Each row was made from one walk, in order. Every step used is in the known rows, and no mark comes twice. Write each row's walk.
(in the rows, 128 means zero)
Known rows
w, j, b, h, q: [ 94  91 110 105 146 126  90 118 117 189  87 132 109  86 122 104 133  62
 154 132 139 131 104 141  96 110 142  69 123 146 120]
j, s, k: [ 59  87 124 102 125 137 145 102 117 115 100 124 140 174 112 103 123 167
 111 159 106 117 123 100 146 138 159 131 111 133  89]
q, h, b, j, s, k: [ 84  93 124 104  52 147 174 104 124  71 103 121  98 111 109 111 205 119
 102 134 103 110 159 115 158 140 156 158 127 135 122]
s, h, b, j, q: [118 106 141 130 122 112 169  87 143 101  97 134 141 160  90 116 152 126
 158 122 114 138 144 156 158  94 126 121 123 150  78]
m, w, h, q, j, s: [152  82 171  84 160 161 133 116 114 144 107 136 137 117 120  86 125 138
 123 162 120 112  80 135  98  86 135  94 119 168 134]
h, w: [ 75  96 168  81 137 151 153 127 117 146 126 141 203 165 119  77 123 212
 121 148 123 127 122 132 117  97 150 108 126 129 117]
m, w, h, q, j, s, k: [161  59 145  91 126 136 152 154 139 139 108 135  97 166 121  78  94 116
 123 176 127 109  95 132 119  94 158 104 122 181 112]
q, j, b, h, w: [ 84  90 151  87 130 148 109  93 126 127 124 140 187  92 122  75 110 121
 124 139 122 127 100 164 104 143 164  79 136 111 112]
b, h, q, j, s, m, w: [165  76 130  95 162 154 158  44 129 142 108 118 125 130 143  63 172 119
 111 136  97 117  73 131 132 119 148  73 126 154  69]
s, j, b, h, q: [112  78  89 102 163 119  76  90 135 173  99 119 174  86 146  75 115 105
 168 135 121 128 100 141 139 103 153  92 128 144  91]
s, j, q, h, w: [122 112 142  94 120 128 104 102 108  82 138 109 132 177 150 130 121 221
 114 148 132 129 111 155 135  86 154 167 118 122  80]
k, s, m, w, h, b, j: [208  89 181 106  39 146 237 126 115 172 103 132 138 167  86  67 130 104
 142 136 112 130 188  94 134  42 142  56 146 158  97]
w, h, b, j: [106  94 115 105  84 137 152 126 118 145 102 144 140  91  86  72 149 104
 118 130 114 121 171 141 139  77 138 104 133 137 154]
q, h: [ 52 122 156  91 107 168 127 134  95  94 111 121  90  96 116 103 156 194
 109 131  92 108 120 144 138 114 146 142 105  82 119]
q, j, s, h: [ 85 125 155 107 117 140 166  70 114  36 101 143 126 140  99 103 129 151
 125 134  75 115  98 142 138 146 139 109 121 116 100]
j, q, h: [ 72 118 164 107 142 150 101 114  98 100 115 106  79 130 118 139 144 190
 116 135 112 115 112 169 136 107 135 154  89  83  81]
s, j, b, h, w: [ 98  87  90  95 131 126 110  89 126 140 114 125 212 126 140  79 101 149
 143 152 139 140 114 119 123 124 168 100 143 131  93]
w, h, b: [ 72  81 113 104 119 147 149 164 120 173 113 135 134  98  86  71 116 117
 121 139 119 116 162 158 134  68 137 102 123 113 176]
k, s, j: [125 125 190  81  84 122 134  97  86 113 115 128 148 145 123  79 116 201
 144 134  87 131 136 105 142  75 141  94 124 113  76]
j, q: [ 77 111 153 104 181 139 101  96 107 142 111 120 145 156 116 130 124 187
 129 140 115 128 107 154 134 100 131 126  95 118  83]
m, w, h, b: [112  73 126 102 133 170 163 172 126 209 106 127 150 127 100  82 101 137
 142 163 137 126 131 111 120  63 139  95 126 140 168]
s, h, q, j, b: [118  99 174 110 137 134 137 139 163 114 104 155 132 115 116  91  88 109
 186 131  89 116 101 185 124 114 137  66 123 153 114]
j, s: [ 53 112 147  94 163 156 144  70  96 110  99 125 173 127 114 106 155 191
 109 145 109 115 105 101 127 138 134 116 108 118 108]
w, j, q, h, b: [ 87 122 142 115  98 144 103 126  97 140 120 110  33 121 117 160 158 118
 126 128 131 128 124 166 118  89 128 130 108 100 144]
m, w, h, q, j, b: [159  74 173  94 149 158 104 178 144 185 109 145 138  96 127  92  79 109
 175 165 117 117  90 156  86  89 143  60 124 169 143]
m, w, h: [112  87 134  99 140 160 150 157 104 176  94 126 138 146 100  80  87 167
 132 168 122 125 119 103 114  81 142 107 116 130 127]

Write each row's walk
[ 98  64 119  87 144 121 113  81 126 107 113 125 102 109 121  60 157  92
  98 137 114 107  95 164 149 132 163 113 119 135  81]	b, h, q, j, s, k
[122 114 212 105  49 122 219 109 118  88  95 145 161 136  68  67 165 128
 160 110 105 135 178 123 150  78 136  87 141 141  83]	k, s, h, b, j
[ 99 102 178  79 162 152 110  75 114 106 120 142 149  99 134  85 175 158
 115 130  95 106  81 160 118 114 132  99 112 147 131]	h, q, j, s
[ 98 119 107 106 127 133  99 105 127 141 106 134 173 125 144 111  91 162
 173 154  86 129 113 112 127 126 146  93 123 137 116]	s, j, b
[ 84 100 156 105 124 131 200 138 136 102 110 143 178 199  97  72  98 201
 136 146 124 132 129 137 137  96 156 113 134 140  95]	s, h, w
[189 133 215 112  61 144 179 116  77 126 107  99   4 213 121 166 129 157
 137 143 119 136 121 111 108  75 136  93 112 119  49]	k, s, m, w, j, q, h
[ 97 112 145 103 105 142 136 143 115 159 110 148 160 159 125 134  90 133
 153 159 140 141 121 116  73 120 148  75 135 156 145]	h, w, j, b
[107 106 111 109 132 150 115 113 103 197  76 122 122 117 120 133 110  91
 163 161 133 146  87  81  82 145 146  72 128 139 107]	m, w, j, b, h
[ 74 132 128 102 113 142 133  73  79 111  94 133 112 147 113 140 157 142
 114 145 110 128 103  95 100 140 123 107 116 132 131]	w, j, s
[ 49  94 112 102 158 145 103  98 117 158  88 122 172  80 107  91 119 111
 140 137 118 126 114 127 121 145 153  90 116  98  95]	j, b, h
[161 108 211  93  97 162 214 117 106 174 108 122 144 198 114  82 118 196
 149 146  96 131 136  84 131  80 148  66 122 129  54]	k, s, m, w
[128  99 129 109 153 165 205  70 116 153  99 116 156 192 133 111 144 193
 125 161  97 122 102  62 127 130 145  88 119 150  80]	j, s, m, w
[124 128 162 109 120 156 118 126  84 131 104 107  34 170 131 181 135 175
 137 159 126 137  84 115  98 108 129 136 103 123  96]	m, w, j, q, h
[ 77  75 127  86 183 136 103 100 119 170 100 123 150  92 118  54 160 130
 123 123 126 120 104 158 141  89 147 106 113 122  91]	b, h, q
[123 112 158 112 114 165 124 143 103 170 116 106  41 142 130 171 160 142
 147 153 146 138  99 125 102  89 127 128 112 128 140]	m, w, j, q, h, b
[ 84 111 142 113 113 149 178  81 131  66 112 139 131 114  98  91 151 123
 138 128  89 115 117 152 145 135 132 101 132 123 138]	q, j, s, h, b
[106  99 180  89 152 153  85 128 143 153 120 151 149  78 137  92 114 121
 166 134  88 113  97 182 110 117 136  65 115 143 137]	h, q, j, b
[110 103 179  80 150 150 100 114 125 134 130 155 124  94 138  64 143 155
 132 125  77 110  92 188 130  92 134  86 114 138 129]	h, q, j
[ 71  99 130 120 120 139 187 144 143 135 101 136 146 141  89  76 125 139
 156 131 105 124 142 145 155  91 140 106 128 124 132]	s, h, b
[107  82 154  90 130 131 126 111 134 102 121 141 110 142 132  76 136 133
 114 146  96 106 100 160 138 119 152 106 115 161 106]	h, q, j, s, k
[ 74 108 135  97 136 151  89  86 113 126 107 136 139  57 112  83 122 100
 133 129  91 120 100 164 119 159 154  75 121  89 105]	q, j, b, h
[ 89  86 146  77 172 144 102  46 105 104 111 128 139  69 126  62 185 114
  97 121 111 108  77 167 131 129 141 101 117 124  95]	b, h, q, j, s
[115 116 187  92 102 142 136  88 104  67 120 123 140 159 121 132 176 198
 103 132 136 128 127 158 126 105 147 158 115 134  68]	b, j, q, h, w
[179 127 190 102  55 148 206 123  87 171 103 129  74 212 114 112 117 154
 151 147 106 141 129  71 106  75 142  45 131 139  79]	k, s, m, w, j
[ 59  97 127 120 137 142 199  95 131 103  95 125 170 137  92  92 149 133
 142 135 118 122 131 119 142 120 133 119 128 132 129]	j, s, h, b
[ 77 114 151  95  68 165 145 108 112 103 111 131 109  68 112  96 212 145
 119 111  85 115 153 141 149 114 140 133 126 115 148]	q, h, b, j
[170  82  91 120 138 136 153 119 138 221  86 121  93 155 141 111 115  64
 171 148 130 140  95 100  99 103 150  42 132 172  90]	s, m, w, j, b, h, q
[108 113 120 108 118 141  93 108 116 117 130 101  95 119 145 126 143 164
 137 132 113 122 125 168 159  79 140 149 111 100 113]	s, j, q, h, b
